Known rows, with every way that one mark hangs from another:
{P {T U}}: [  3.9  10.8   3.0   0.1   3.4  14.1  -5.1  13.7 -36.4  -1.0 -11.0 -24.4
 -15.9  -2.5  18.5  -4.7  24.3  15.4  15.3]
{F {Z U}}: [ 22.9  -8.5   9.8   0.4 -13.9  22.7   1.0   4.6  -9.5  15.9  13.9 -15.2
  34.0 -14.8  -3.0  -5.0  14.9  -7.5  -0.9]
{Z U}: [  2.2 -15.1  17.7  -7.5  -9.0  31.5  12.2  -0.2   1.0  14.1  17.3 -13.4
  14.3 -12.3 -15.4  -4.8  18.9  -0.9  13.9]
{Z {U T}}: [-12.7 -10.5  16.3  -9.2  -6.2  42.4  18.4  -0.7 -21.3  21.2   6.9 -10.6
  13.3 -18.8 -26.0 -17.5  20.7  -0.7  28.9]
{L F {U E}}: [ 12.4  61.2   5.6   1.1 -16.3  -2.7  36.7  -3.3   7.3  37.1  16.5  13.4
  42.9  -2.6 -12.7  -4.6  -7.4  20.9  12.8]
{N {P T}}: [  5.5   2.3 -16.3 -13.2   7.4  -6.8  -3.0  -3.2  -3.2  -5.0 -12.6   8.3
 -20.1  15.9   4.4 -10.9  12.4 -14.4 -22.9]
{U E {Z F}}: [ -2.2  21.7   5.3   4.1  -5.5  -5.9  15.0  -5.0   2.7  46.7 -18.1  33.5
  22.7 -28.5  -3.3  -5.3  18.2 -39.2  -2.8]
{P {T F}}: [ 11.1  14.6 -11.7  -3.7   2.4  14.0  14.4   7.5 -19.5  -0.8 -21.4  -7.9
  -8.2   3.2   2.4  -3.9  31.2 -12.5   0.0]
{F T {Z U}}: [ 18.9 -11.7   2.9  -4.1 -24.2  16.6 -12.0   2.9 -46.6  34.1  -0.3 -19.3
  50.5  -0.3  -0.7 -23.4  20.1   2.0  -5.0]
{N {P T} Q}: [ -7.7   2.7 -36.3 -35.1   0.8  -5.2   7.1  -5.0  13.1   4.0  -7.5  12.2
 -45.1   4.4   5.9  -5.2  40.7 -16.4 -15.4]
{Z {F T}}: [ -4.0 -13.0   1.2   2.7 -15.4  -5.6   8.1  -2.3 -33.4  34.7  -8.2   0.5
   3.4   4.7  -2.8 -17.7  20.0 -12.8 -12.5]
{T {F {Z U}}}: [ 24.6  -2.5   8.8  -5.3 -21.1  29.6  21.0   1.8  -9.8  12.3   5.8 -13.2
  19.0 -11.0  -7.5   0.0  35.0 -10.4  14.6]
{P N {T F}}: [  9.8  16.9 -15.5  13.3  -5.5   8.7  13.0  16.5 -28.3   3.0 -12.7 -14.0
  -7.3  -1.5  40.4 -20.0  20.5  12.3  -1.7]
{L F}: [13.1 19.1  3.1  1.0 -4.1 -9.7 30.9 -1.0  1.2 -3.2 10.3 -3.6 15.7 -0.6
 -4.9 -0.5 -8.3 -4.2 -0.1]
{P {N Q} T}: [ -5.9  12.9 -34.0  -0.2  -5.0  -0.5   4.6  17.2 -11.3  12.8  -2.3 -10.8
 -19.8 -13.9  46.0 -18.3  26.4  13.7  -9.2]
{U T}: [-16.2   5.4  -1.9  -2.4   3.2  11.2   7.3  -0.5 -24.5   7.2 -11.4   3.6
  -1.2  -7.0 -11.5 -15.4   1.3  -0.1  17.2]
{F T}: [ -4.0  -3.2  -7.0  -5.5 -11.0  -6.4 -13.7  -2.0 -38.0  17.6 -13.8  -4.4
  17.2  14.1   2.1 -18.7   4.7   8.7  -3.5]
{T U}: [ -2.9   0.6  16.5  -2.5  -6.9   9.5  -1.2   4.8 -20.4  -2.5   5.0 -18.4
 -18.5  -4.4  13.0   3.7  13.3  26.9  33.2]
{N {P {T {F Z} {U E}}} Q}: [ -1.9  21.4 -27.8 -38.0 -22.7   1.1  18.9   3.0 -14.1  24.6 -16.7   5.7
 -44.6  -3.8  18.9  -4.0  61.2  -2.3  19.4]

Rows:
[  3.7  55.3  -3.7  -1.6 -21.1  20.4  21.2  -0.5 -24.7  47.0 -10.7  17.8
  32.7  -8.7 -14.5 -13.6  18.0  17.8  30.9] -> {L {U E {T {F Z}}}}
[-11.0  31.3 -13.9   0.5 -15.7   4.3  15.3  17.4 -28.4  48.3 -13.0   0.7
 -17.9 -40.6  55.6 -18.9  53.6   6.1  18.6] -> {P {N Q} {T {U E {Z F}}}}
[-13.7  40.5  -2.7  -9.8  -5.5  14.5  21.5  -7.2 -23.6  35.0 -39.0  34.4
  21.9 -26.4 -14.1 -14.9  25.2 -22.5  37.8] -> {U E {T F} Z}
[-11.6 -13.1  24.3  -1.6 -22.1  24.8  37.9   1.9   0.0  59.1  14.3   2.2
  13.3 -25.8 -21.8 -10.8  28.0 -21.7  11.0] -> {Z F {U E}}
[ 20.3  10.8  10.8  -1.5 -20.5  14.3   9.9   6.6 -31.6  -0.6  -3.4 -20.4
 -11.0  -5.0  18.1   7.5  33.5  17.8  37.4] -> {T {F Z} U}
[ 19.7  74.0  -1.1  -4.7 -19.2  -6.5  17.4 -11.6 -22.9  53.3  -8.8  25.0
  76.5  -4.2  -7.7 -19.0   7.9  10.6   9.5] -> {L {F T} {U E Z}}
[-21.1   5.7  15.5 -16.2 -21.2  43.5  39.8  -0.4 -24.1  44.9  -5.3   1.9
  15.2 -22.2 -31.0 -19.5  31.1  -3.6  47.3] -> {Z {U E {T F}}}
[ -2.5   7.4   7.8  -3.0 -18.2  25.5  11.2   6.9 -31.5  45.5  -1.6  -1.8
  42.3 -24.7 -14.3 -23.2   9.5  -6.2  17.3] -> {F {Z {U E T}}}
[ -6.3   6.3 -22.5 -41.6 -12.2  10.8  22.1  -3.1  -4.8   0.4  -9.5  -2.4
 -68.7   2.8  13.2   2.0  68.8   2.8  24.6] -> {N {P {T F U}} Q}
[ -9.5  12.8 -18.1  -2.7 -11.0   8.9   3.3  21.8 -30.6  11.0   1.8 -27.5
 -36.7 -17.6  57.5 -14.5  38.7  37.9  20.9] -> {P {N Q} {T U}}
[ 19.8  34.9   4.0   3.1 -10.8  10.7   0.2 -14.2 -14.9  42.8  -5.8  20.2
  37.0  -7.2  -4.8 -10.4  35.8  -4.0  -4.4] -> {L {U {Z {F T}}}}
[ 29.2   7.7  -3.9  -2.4  -9.0  32.8  15.4  10.9 -26.6  12.4 -10.0 -20.4
  18.6  -8.7  -0.4  -8.6  43.4 -17.9  -1.4] -> {P {T {F {Z U}}}}
[  8.3   5.4   0.7   1.6  -6.0  -3.2  -0.9 -10.0 -25.9  31.3 -21.1  17.2
  23.8 -11.8   0.9 -14.1  31.1 -32.5 -12.6] -> {U {Z {F T}}}
[ 15.5  32.2   4.2  -0.3 -30.5 -17.7  12.9   8.4 -61.1  35.3  -5.6 -14.9
  43.1   1.2  15.7 -20.0  -1.2  20.5  16.4] -> {L {F {T {U E}} Z}}
[  0.5  33.1 -24.2  -3.6 -30.1   6.1  17.4  26.0 -42.3  35.6 -12.1 -18.7
 -19.4 -22.9  60.7 -16.7  49.5  29.6  29.5] -> {P {N Q} {T {F Z} {U E}}}
[ -8.8  -6.6  16.1 -13.8 -13.5  50.1  34.8  -3.5 -22.4  18.7   2.2  -9.9
   4.5 -16.9 -30.5 -14.1  37.9  -3.3  42.2] -> {Z {U {T F}}}
[ 17.4  32.3  -1.4  10.6  -5.5  18.7   4.8  14.7 -43.1   1.4 -19.8 -16.6
  -7.3 -18.6  56.1 -14.8  42.6  19.6  28.0] -> {P N {T F {U Z}}}
[  5.5  42.7  -1.8   9.0 -13.1  12.4   9.3  17.1 -45.4  25.1 -25.9  -5.5
   2.5 -22.3  53.5 -19.7  35.9  19.7  32.7] -> {P N {T F {U E Z}}}
[  0.8  31.3   3.8  19.5  -8.5   2.9   6.4  19.3 -43.3  40.4 -17.3  -2.9
   4.0 -30.6  54.4 -25.3  28.5   7.9  11.8] -> {P N {T {U E {Z F}}}}
